What can hang from each mark
z_385: z_413 z_760
z_762: z_413 z_760
z_760: z_385 z_762 z_922
z_948: z_413
z_386: z_385
z_922: z_760
z_413: z_385 z_948

In the rows, zero is written as 128.
Known rows, with every way that one mark hangs from another
z_762{z_413{z_948}}: [ 91  99 159 122 156 138 161 122 161 109 125 132 138  75  72  72 106  80
 125 138]
z_413{z_385{z_760{z_922}} z_948}: [138 113 148 121 103 120 106 119 135 115 145 112 118 114 133 184 135 146
 111 155]
z_948{z_413{z_385{z_760}}}: [157  57 108 112 119 114 113 164 132 115  95 102 139 120 139 101 181  95
 125 145]
z_413{z_385{z_760}}: [126  54 106 108 116  92 109 144 114 112 103 111 130 142 164 111 175 100
 120 131]
z_385{z_413{z_948} z_760{z_762 z_922}}: [160 168  89 128 109 139 127 125 124 141 130 144 108 165 126 214 141 188
 134 141]
z_762{z_413{z_385 z_948} z_760{z_922}}: [102 113 209 128 141 145  66 145 181 115 164 115 143  31  87 118 127  91
 117 158]
z_922{z_760}: [106  96 116 115 152 104 171 120  99 124 183 119 141 129 162  34 132  79
 127 100]
z_385{z_413}: [135 103  92 114 125 127 181 133 118 136 124 151 136 146 141  97 154  80
 139 116]
z_760{z_385{z_413} z_762 z_922}: [144 222 124 153 114 150 130 115 116 148 111 153 129 184 166 194  69 196
 145  89]
z_762{z_413 z_760}: [ 81  65 148 116 168 124  92 160 163 117  99 124 153  62 138  35 121  38
 135 131]
z_413{z_385{z_760{z_762 z_922}} z_948}: [143 157 134 129 118 120  88 118 128 118 134 111 112 143 132 201 139 202
 115 145]
z_922{z_760{z_385{z_413{z_948}} z_762}}: [154 166 131 148 122 139 152 102 111 125 218 148 126 151  98  97 104 146
 131  94]
z_922{z_760{z_385 z_762}}: [117 164 131 143 149 114 126 106  89 120 164 126 138 164 170  68  70 152
 131  64]
z_762{z_413{z_385}}: [ 92  83 158 115 147 122 135 157 134 115 112 120 146 102 104  69 155  79
 125 114]
z_385{z_413{z_948}}: [148 107 115 119 121 140 190 112 138 125 162 150 129 118  92 108 143  83
 130 141]
z_386{z_385{z_760}}: [109  71  84 115 133  98 158 115 111 143  52 109 110 131 171 108 155  78
 124 168]
z_922{z_760{z_385{z_413} z_762}}: [138 163 107 143 127 125 142 122  88 141 182 147 134 178 145  88 111 143
 141  67]
z_413{z_385{z_760{z_762}} z_948}: [146 109 119 118 125 110  99 126 127 100 128 114 115 140 115 137 166 159
 115 140]
z_760{z_385{z_413} z_922}: [139 177 136 146 100 145 147 115 119 147 115 154 136 150 162 180  61 142
 140  95]
z_385{z_413 z_760}: [139  69  62 108 107 107 146 150 109 137 102 144 124 156 156 120 173  86
 140 131]
z_413{z_948}: [122 121 140 121 144 129 172  94 144 103 142 129 130  97 114  91 101  89
 121 137]

Rows
[159 180 131 146 118 148 146  99 137 117 140 157 125 154  99 143  83 153
 134 107] => z_760{z_385{z_413{z_948}} z_762}
[159 149 116 125 126 133  86 162 122 134  92 102 129 156 158 181 158 194
 130 136] => z_948{z_413{z_385{z_760{z_762 z_922}}}}
[105  93 182 118 141 133 141 133 162 102 150 122 138  71  57  79 145  84
 115 139] => z_762{z_413{z_385 z_948}}
[141  63 131 113 112 105 117 123 130 100 139 114 121 107 121 123 160 100
 111 155] => z_413{z_385{z_760} z_948}
[155 233 147 157 109 165 135  93 134 132 149 157 121 155 114 204  57 201
 134 112] => z_760{z_385{z_413{z_948}} z_762 z_922}
[ 91 112 144 117 164 113 115 158 106 128 180 114 142 133 106  42 178 128
 125  96] => z_922{z_760{z_762{z_413{z_385}}}}
[149 168 169 152 101 159  90 111 163 125 164 147 137  80 130 163  57 108
 132 138] => z_762{z_760{z_385{z_413{z_948}} z_922}}
[ 85 183 141 130 167 142 127 138 136 142  82 131 135 141 140 139  90 176
 138 106] => z_760{z_762{z_413} z_922}
[150 140 141 141 104 145 165  98 141 114 153 155 132 118  98 125  79  98
 131 117] => z_760{z_385{z_413{z_948}}}
[149 123  95 125  94 137 171 106 127 162 111 131  97 123 114 201 161 118
 122 195] => z_386{z_385{z_413{z_948} z_760{z_922}}}
[154 183 158 151  95 160 154  96 142 132 155 154 129 120 115 192  53 144
 132 115] => z_760{z_385{z_413{z_948}} z_922}
[141 153  64 128 114 129 144 126  93 181  66 131  97 183 164 205 176 171
 135 162] => z_386{z_385{z_413 z_760{z_762 z_922}}}
[ 99  42 126 107 129 100  98 171 130 118  89 115 134 118 120  94 170  84
 123 128] => z_762{z_413{z_385{z_760}}}
[161 104  99 118 132 119  96 166 127 119  86 103 132 155 139 118 187 154
 128 131] => z_948{z_413{z_385{z_760{z_762}}}}
[113 156 174 150 129 135  68 115 146 122 106 125 146  91 200 134  26 113
 133 107] => z_762{z_760{z_385 z_922}}
[109 134 168 125 156 135 122 135 155 105 139 122 133 109  54  96 147 139
 119 129] => z_760{z_762{z_413{z_385 z_948}}}
[115 160  89 131 137 116 127 110 103 161  44 108  99 168 187 188 136 180
 127 160] => z_386{z_385{z_760{z_762 z_922}}}
[146 159  67 124 115 125 120 147 105 159  95 144 113 194 171 200 147 186
 143 121] => z_385{z_413 z_760{z_762 z_922}}
[107 104 164 122 115 123  95 147 152 120 125 115 124  86  90 169 136 134
 115 154] => z_762{z_413{z_385{z_760{z_922}} z_948}}
[ 95 129 146 125 176 127 148 129 122 117 194 125 132 105  73  46 127 127
 125 109] => z_922{z_760{z_762{z_413{z_948}}}}
[104 125 165 123 161 126 126 137 125 112 214 116 135 108  54  51 171 128
 115 116] => z_922{z_760{z_762{z_413{z_385 z_948}}}}
[154 120  70 124 115 128 161 111 123 152 101 135  93 150  95 153 194 130
 125 184] => z_386{z_385{z_413{z_948} z_760{z_762}}}
[109 116 101 125 124 113 146 109 109 161  55 107 107 129 184 175 125 125
 124 167] => z_386{z_385{z_760{z_922}}}
[155 107 126 120 112 128 102 160 130 132 100 101 136 121 156 166 158 139
 126 144] => z_948{z_413{z_385{z_760{z_922}}}}
[ 85 149 151 144 164 122 117 135 110 127 146 127 142 139 126  54  74 141
 136  66] => z_922{z_760{z_385 z_762{z_413}}}
[138 159 149 149 106 148  83 131 146 141 131 147 144 108 178 149  69 105
 141 111] => z_762{z_760{z_385{z_413} z_922}}
